Each row was made from one path, in order. Every step used is in the known rows, and no mark comes twice. Write each row's path.
Known rows:
lepo -> pozen -> nalez: [  4  -9  -6   3  -4  -2   5  13  -6   8  -4  -7  26  -6   0   9  10   3
  -4   2  -5 -23   0  19   0 -12   0   2   8   9  -2  -7  -2  13   2   4
  14]
ronur -> sume -> gutam -> nenima -> doku -> podur: [  7 -14  -3  20  -5  -2  -2 -17  10  -5  20   3 -17  19  -6 -10   7  10
  -9   1  -1   7 -11   9 -10 -15  -8   5   3  20 -15  -1  -1 -12   5  24
   4]
doku -> podur -> bimid -> nenima -> gutam: [  9 -14 -10  13   1 -11  -5  -9   7   0  -1   4  13  18 -10  -6  11   8
  -2   8   4  13   1  13   6  -4  -7  -1   5  -3  -1  -3  -8  10   2   6
  15]
sume -> gutam -> nenima: [  4 -17  -3   9  -2   1   2 -16  -1  -8  10  -1 -13  10  -3  -4  16   9
 -13  19  -2  11   0   5  -8  -6  -7   4  -7  11  -8  -1  -1 -12   3  17
   0]
podur -> doku -> nenima -> gutam -> sume: [  8 -10  -2  16  12  -2   2   8   4  -2   3   1  -7  17 -19  -6  21  11
  -2  -2  -4  -5   2   3 -11  -7  -6   5 -15  20  10  -3 -20   9   5  18
   8]
vabus -> pimi: [  4 -16  -4  -1  -1   5   9   4  -8   0  -6  -6 -11   1  -1   7  10   7
 -17  18   2 -12   2   8  -2  -4  -3   3  -6   4  15  -6  -5  -7   7  16
  -5]
doku -> podur -> zire -> pozen -> nalez -> samu -> dezu: [  7  -6 -13   9   5  -9  -1  -9   0  16  -4  -5  56   6 -16  -8   5  13
  -7  -2   0 -12   2   4   5 -21  -5   5  14  10  14   4  -4   7   4   1
  24]
pimi -> vabus -> nalez: [  1  -6   0  -3  -8   1   4 -10   9   1  -9  -5  20   9  -1   1  18   6
 -15   8  -2 -16  10  -3  -2   4  -1   7   5   0  13  -6   5  10  -2   8
  10]
bimid -> nenima: [  3 -14   6   3  -8  -6   1  11   0  -1   9  -4 -19   6   6   2  13   5
  -7  13  -1  10   5  13   4  -2  -3  -1   5   0   1  -4  -7   3   4   4
  12]
lepo -> pozen -> nalez -> vabus -> pimi: [  8 -12 -16   4 -15   2   9  10 -10   6 -15  -9  31  -4   5  13  17   7
 -23   5  -2 -21   4  16   0  -9   1   2  10  15  -3 -10   1  13   5  18
  13]
nizuz -> dezu -> samu -> nalez: [  1 -14  15   0   8   4  -9 -28  -3   0  12  -7 -12   7   0 -10  11   7
   1   9   9  16  13   7  -1 -13  -3   4  -5  12  19   6 -16   3   2   1
   7]
podur -> bimid -> nenima -> doku: [  7 -20   3  12  -1  -1  -8   7  14  -5   2  -5   0  18  -9   7  15   8
  -3  11   2   7   8  12   6  -5  -8   4  -4  -3   0   1  -9  12   5   9
  12]
samu -> dezu: [  2 -14   7  -4   6  -4   2  -7  -4   2  -3  -4  10   1 -12  -8   6   9
  12   2  -4  -1   4   6   2  -9  -4  -3  -3  15   5   2  -6  -1   0  -2
   3]
zire -> podur -> bimid -> nenima: [  5 -13  -7   7  -4  -2  -3  -1   3   2  -6  -6  20  17  -5   4  11  11
 -14  21   5   4   4  22   2 -10  -3   1  -5   3  -2  -5 -11  17   4   2
  16]
bimid -> podur: [  7 -10   2  -3  -8  -5  -1 -17   5   6   3  -3  -8  14   6   3   9   8
 -17   0  -2   5  -5   5   1  -5   0   2   1  -1  -4  -6  -9   3   3   4
   7]
doku -> podur -> bimid -> nenima: [  6 -12  -6  12   5 -11  -2 -12   2   3  -3  -2   4  21  -6   0  12   5
  -3   5   2   7   1  20   9  -6  -5   0   8  -5  -3  -1 -12   6   3   3
  17]
nenima -> gutam -> sume -> ronur: [  6 -13   3   3   0   4   0 -11   0  -2  -2   1  17  19  -8 -10  15  18
  -3  15  -1   2 -12  10  -6   6  -7   5 -14  10   3  -1   2  -2   5  15
  -3]
vabus -> nalez -> pozen -> lepo: [  7  -3  -8  -1  -8  -1  10  -4  12  -2 -18  -4  32   6  13   1  12   9
 -14  14   1 -10   1   4   4  -9  -2   1   8   6  24  -3   0   6   5   4
  15]
bimid -> nenima -> doku -> podur -> zire: [  8 -19  -7  19 -11 -10  -6  -3  10   3  17  -1 -12  20  -4  -2   4   7
 -11   1   0  13   4   5  12 -15  -5   8  13   1   0  -1  -7   7   9   5
  20]
nalez -> pozen -> lepo: [  8  -8 -10  -4 -13  -4   3  -9   5  -7 -10  -1   6   7  13   5   8  10
  -7   9  -2  -6   1  12   3 -11  -2  -2  10   5  16  -4  -7  -3   4   3
  13]
nalez -> samu: [  5  -9   1   4  -1   8  -1  -6   2   0  -5  -7  -2   7   6   0  16   9
 -12  13   1   3  -7  10  -4 -13  -5   0   1   3  14  -7  -7  -4   4   7
   5]
gutam -> nenima -> bimid -> podur -> doku: [  9 -19   4  13   6  -5  -6   4  12  -6   1  -3 -20  18  -5   6  15  11
 -20  -3   1   9   4   9   0 -16  -7   8 -18   7  -3  -3 -20  10   6   6
   9]
pozen -> nalez -> samu: [  6  -3  -5   4   0   2  -3   5   8   1   1 -11  17   3  -1  -2  14   6
 -25  17   2  -9  -3   5  -5 -10  -4   2   8   6  18  -4  -5   5   3  10
  11]
ronur -> sume -> gutam -> nenima -> doku: [  5 -16   1  17  -5   2   0  -6  10  -9  20   1 -19  13  -4  -5  11  12
 -10  10  -1   4  -6   8 -13 -11  -9   5  -5  22 -10  -1   0 -13   5  25
   1]
pimi -> vabus -> nalez -> samu -> dezu: [  2  -5   6   0  -2   3  -1 -18   9   3 -11  -8  29   5  -2  -7  26  11
  -9   7  -2  -9  10  -3  -4  -7  -4   4   5  14  19  -4   2   7  -3   8
  14]
nizuz -> dezu -> samu: [  1 -18   7  -4   7   3  -9 -30  -7  -2   7  -5 -23  12   0  -6   8   8
   7   7  10  16   6  15   2 -12  -3  -2   1  11  16   4 -12  -3   2   8
  -1]
gutam -> nenima -> bimid -> podur -> zire -> pozen -> nalez: [ 11 -14  -7  11  -2 -16   2  15  11   0   6  -4  21  10 -10   6   9  14
 -20   4   4  -4   6   9   7 -13  -6  10 -11   3   2   0  -8  14   7   7
  19]
ronur -> sume -> gutam -> nenima: [  3 -11   0  13  -1  -3   7  -9  -2  -7  13   1 -17   9   1  -5  15  11
 -10  15  -2   1  -6  12 -14  -6  -8   0  -4  21  -8  -2   0 -17   4  22
   2]
nizuz -> zire -> podur: [  3 -11  -7  -2 -10  -2   9 -10  -2   5  -4  -5  19   3  -6  -3  -6  11
   2  10   5  -1   2   6  -2 -10   0   3  -6  -2  -2   1  -8   8   6  10
   7]
doku -> nenima -> bimid -> podur: [  9 -13  -2  12  -3 -20  -2   6   8  -5  12  -5 -25  20   2  -3  14   4
  -9  -4   3  15  -2  21   5 -11  -1  -2  -2  12   1  -4 -22  14   3   9
   6]
ronur -> sume -> gutam -> nenima -> bimid -> podur: [  7 -14  -1  16  -6 -12  -2 -10   8  -8  17   0 -24  17   9  -5  15  13
 -20   8   3   9  -9  17  -9  -8  -8   0  -8  21 -13  -1  -6  -5   5  19
   1]
nizuz -> dezu: [  0 -17   0  -1   5   2  -3 -10  -3  -2  -2  -5  -7   2  -3  -3   5   6
  14   9   5  10  -1  20   3  -9  -4   1  -3  13   9   2  -7   4   3   2
   0]
nizuz -> dezu -> samu -> nalez -> pozen -> lepo: [  6 -11   6  -2  -1  -1 -10 -35   2  -6   7  -5  -5   9  11  -6  11  10
   1  11   8  13  14  10   1 -20  -2   1   4  17  30   7 -16   2   3   2
  16]
samu -> nalez -> pozen: [  5  -6  13   3  -9   1   5  -6   5   3   0  -3  19   3   7  -4  14   5
   1   7  -2   1   8  -2  -1  -7   0   8   0   0   9  -7 -18   4   2  -7
  18]
zire -> pozen -> nalez -> samu -> dezu: [  4  -4   3  -6   2   3  -6  17   6   8  -4  -9  56  -5 -13  -3  12  13
  -3   4   0 -14   4   6  -4 -16  -4   2   4   8  13   1  -1   9  -1   6
  16]
bimid -> nenima -> doku -> podur: [  6 -17   2  11 -12  -4 -10   2  15   0  17  -1 -19  18  -2  -3   4   4
  -7  -3   0  17   0   9   8 -14  -4   5  13  -1  -7  -2  -8   8   5   7
  16]

Write each row's path:
[  3 -11  -8   4   3  11  -6   0   3   8  -9  -5  20  14  -7   2   2  11
 -24   8  -1  -8   2   4  -7 -19  -2   7  -6   9   3  -6 -12  15   5  -1
   8]	zire -> podur -> doku
[ 11 -13 -14  15 -21  -8  -8  10  17   5  10  -2  34  19  -7   1   6  11
 -23  -4   1   6   9   1  12 -13  -2  11  21   0  -4   1   1  21   7  12
  32]	bimid -> nenima -> doku -> podur -> zire -> pozen -> nalez -> vabus
[  4 -11   7   2   6   4  -3 -11   0   2  -6  -7   9   2  -4  -8  16  12
   3   7  -1   5  -1   8  -2 -18  -6  -3  -1  17  14  -1  -8  -4   1   3
   6]	nalez -> samu -> dezu
[  7 -12   0   1   2   1  -8 -12   8  10  -3  -4  -4  19   1   7  13   9
 -28  -7  -4  -1   2  -3  -4 -10  -2   6  -2   2  -2  -4 -16   8   4   1
  10]	bimid -> podur -> doku
[  7  -8  -9  14   4   3   0   1   6   3   1  -1  11  20 -18  -9  12  15
 -12   4   0  -5  -3   9 -12 -17  -2   7 -16  25   2  -7 -20  19   7  15
  11]	zire -> podur -> doku -> nenima -> gutam -> sume
[  5 -16   1   8   4  -6  -1   4   2  -3  -5  -6   4  13  -5   7  19   7
  -3  17   2   4   8  17   4   1  -7  -1  -3  -4   3  -1 -10   7   3   5
  13]	podur -> bimid -> nenima
[  5  -9  -1   6   0   0  -1   6  -5  10  -7 -10  36  -9  -2   2  18   8
   3   2  -3 -15   1  17  -2 -23  -3  -2   8  24   6  -5  -5  11   1   4
  18]	lepo -> pozen -> nalez -> samu -> dezu
[  7 -15  -4   9  -6   4  -8 -10  15   1   7   0  -3  18 -10  -5  -5   5
  -5  -9  -1   5  -7   5   4 -16  -4   8   8  -2  -4  -2  -5   5   5   6
   6]	nenima -> doku -> podur
[  7  -9  13   0  -6   5  -3 -29   1  -1   5  -3   4  17   6  -7  16   8
 -24   7   2  12  15  -8  -3  -6   1   5   2   1  12   0 -10   2   0   6
  14]	dezu -> samu -> nalez -> vabus
[  4 -15  -2  17  -2  -7   1   1   5 -13  13   0 -18  10   4  -7  13  11
 -10  14   3   3  -7  18 -10  -7 -10  -1 -10  21  -6   0  -4  -8   5  19
  -4]	ronur -> sume -> gutam -> nenima -> bimid
[  6  -6 -12   7  -2  -1   3  12   2  10  -4  -8  51   2  -7   6  11  14
 -19  15   2 -20   6   1  -1 -12  -5   8   5  -1  22  -1   0   7   6   6
  20]	podur -> zire -> pozen -> nalez -> samu
[  9 -14   1  10   3  -5   0  -1   7  -6  -3  -1   6  15 -12  -1  21  13
   4  18   3   1   2  15   0   7  -9   0 -17   3   2  -1  -7  10   5  14
  12]	podur -> bimid -> nenima -> gutam -> sume
[  9 -15 -14  12 -15 -10  -8   9  14   1  12  -1  13  16  -2   7   1  14
 -15   2   0   2   6  10  11 -22  -5   8  13  -1   8   5   3  11   9   5
  26]	bimid -> nenima -> doku -> podur -> zire -> pozen -> lepo
[  7 -14  -4  11  -2   1  -6 -11   3   1  -6  -4  36  27  -8  -4  18  21
 -12  28   5   8  -5  25  -2  -2  -7   5 -14  12  -5  -2  -5  16   6  13
  12]	zire -> podur -> bimid -> nenima -> gutam -> sume -> ronur
[  7 -19  -6   9  -9  -4  -2  -4  12   1   1  -7  21  14 -13   1   1  13
   2  12   8   7  10  10   3 -12  -4   6  -9  -4  -6   5 -12  19   8  16
  15]	nizuz -> zire -> podur -> bimid -> nenima -> doku
[  6  -7  -6   7  -5   3   1  10  -4   8  -6 -10  25  -5   5   8  18   6
  -9   7  -2 -17  -3  20  -3 -20  -2   1  10  12   6  -9  -4  10   3   8
  17]	lepo -> pozen -> nalez -> samu
[  7 -20   7  10  -2   6   2   2  12  -9  10  -1 -17  12 -16   3   8  10
   0   4  -2   7   0   4   0 -17  -7  11 -11   5  -4  -4  -6  -4   6  14
   8]	gutam -> nenima -> doku
[ 11 -12  -4  11   2  -9  -6  -5  11   6   9   2  -8  20  -7  -3  19  10
 -19  -7  -3  11   4  -4  -6 -13  -3   3  -2  14   2  -6 -21  12   2  12
  13]	bimid -> podur -> doku -> nenima -> gutam
[  6 -14   1  17  14  -1  -1   1   0   1   1  -1   7  26 -17  -7  26  15
  -9   3  -5   2   0   7 -11  -5  -8   8 -11  22   8   1 -16   6   5  18
   6]	podur -> doku -> nenima -> gutam -> sume -> ronur
[  3 -10  10   1   5   5   4 -16  -8   2  -6  -9   6  25  -3  -1  18  13
  -6  10  -5  -6 -12  21  -4   6  -5   8 -11   8  -1   1  -3  -6   6  11
  -1]	gutam -> sume -> ronur
[  4  -5   3   6   2  10   6   0  10   5 -13 -10  24   6   6  -3  19   8
 -21  18   4  -1  -6   2  -3 -11  -5   4   0   5  23  -5  -1   4   4   8
   8]	vabus -> nalez -> samu
[  8  -9 -16   1 -11   1   6   5   2  -2  -9 -10  22   3  -2   1  13   7
 -38  16   2 -13   5   2  -1   1   0   4   8  10  10  -6   0   9   5  22
   7]	pozen -> nalez -> vabus -> pimi
[  5  -5   0   2   5  -2  -5  -1   7   3   0 -11  26  -1 -10 -10  14   8
 -12  12   0  -7   1   4  -3 -14  -5   0   6  19  19   1  -6   6   1   6
  12]	pozen -> nalez -> samu -> dezu
[ 12  -9   0  12   4  -7  -2 -11  10   5   7   0 -14  25 -11  -4  22  12
 -15 -10  -4   2  -1   1  -9  -8  -2   5 -12  19  -1  -5 -23  12   6  18
  13]	bimid -> podur -> doku -> nenima -> gutam -> sume
[  9 -17  -7  12   3   2  -9 -15  15   0  -3  -1  13  25 -18  -1   1   7
  -1  -6   1   1  -5  10   5 -14  -7   7   2  -5  -3   0  -8   9   4   7
   7]	nenima -> doku -> podur -> bimid
[  8 -10   1  10   5  -8  -3  -6   5   8   6  -4 -17  24  -4   4  20   7
 -23 -10  -5   6   5   3  -4 -14  -1   4   1  12   1  -5 -25  10   3   8
  16]	bimid -> podur -> doku -> nenima
[  9 -14  -3  15   6  -9  -6 -21   3   2  -4   0  21  32 -11  -8  20  14
  -4  10   2  12  -7  22   4   2  -9   4  -1   5  -6   2  -6   7   5  12
  13]	doku -> podur -> bimid -> nenima -> gutam -> sume -> ronur
[  7 -12   6   6  -9  -4   0   7   7  -5  12   2 -14  10  -3  -6  16  12
   0  14   1   6  -2   9  -2   4  -5   0 -10   8   1  -4  -4   6   7  14
   9]	bimid -> nenima -> gutam -> sume
[  8  -9  -9  12   1  -4   7  -5   3   3   1  -2  15  15 -21 -10   6  15
   5   2   3  -3   4   2 -12 -11  -3   6 -19  17   1   2 -20  18   9  24
  12]	nizuz -> zire -> podur -> doku -> nenima -> gutam -> sume
[  5 -19   7   8 -13   0  -8  14  14  -4  17  -3 -20  12   0   3   9   6
  -7   6   0  13   5   6   5 -10  -4   4   4   1  -1  -2  -6   7   6   8
  12]	bimid -> nenima -> doku
[  7  -6 -13   0 -11  -2   2   2   7  -2  -6  -7  28   8  -3  -2  10   5
 -27   9  -2  -6   2   2   1   2   0   3  12   5   4  -4   1  13   1  11
  13]	pozen -> nalez -> vabus
[  9 -13  -9   6  -7 -12   4 -22  -1  10   3  -3   1  16   4   6   9  11
 -22   5  -1   0   0   0   6  -6  -2   5   1   1   4  -4  -8   1   7   1
  12]	bimid -> podur -> zire
[  7 -15 -12   9  -7  -2  -6   1   9  -1  -2   0  29  13  -7  -2   9  14
 -11  26   7   9   3  14   0  -9  -5   0  -7   4  -1  -6  -6  19   4   6
  14]	zire -> podur -> bimid -> nenima -> gutam
[  8 -17 -14  17  -6  -3  -3 -16   9   4   7   0   5  21 -12  -3  -5   8
  -8  -4  -1   1  -3   0   9 -17  -6  11   7   0   4  -1  -5   3   8   4
  10]	nenima -> doku -> podur -> zire
[  3  -3   1   2  -7   7   0 -14  11   2 -11  -8  20   9   5   0  25   9
 -22  12   0 -10   7  -1  -5  -3  -3   7   7   2  20  -8   4   7  -1  12
  13]	pimi -> vabus -> nalez -> samu
[  4 -16  -4  17  13  -7  -5  23   6  -6   0  -6 -13  16  -9   0  16   5
 -10  -4  -1  -1   8  12  -2 -15  -6   2  -7  12  13  -1 -26  16   4   4
   4]	podur -> doku -> nenima -> bimid
[  7 -15  -3  20   2  -7  -8  -6  11  -5  12  -1 -22  20   5  -3  18  14
 -29   4   1   4  -3   8 -13 -12  -9   3 -10  23 -10   0 -12   0   6  17
   3]	ronur -> sume -> gutam -> nenima -> bimid -> podur -> doku
[ 10 -10  -6  14   3 -10  -1 -16   7   0  -2   2   7  23 -13  -8  15  10
   4   5   3   4  -5  18   3   1  -7   1  -5   2  -4  -2  -9  10   6  12
  16]	doku -> podur -> bimid -> nenima -> gutam -> sume
[  6  -4  -7  -8 -13   3   1  18   7   3 -10  -5  56   3  -6   4   9  10
 -17   1  -1 -14   6   5  -1  -2   1   5   8  -4   0  -2   5  15   0  11
  17]	zire -> pozen -> nalez -> vabus
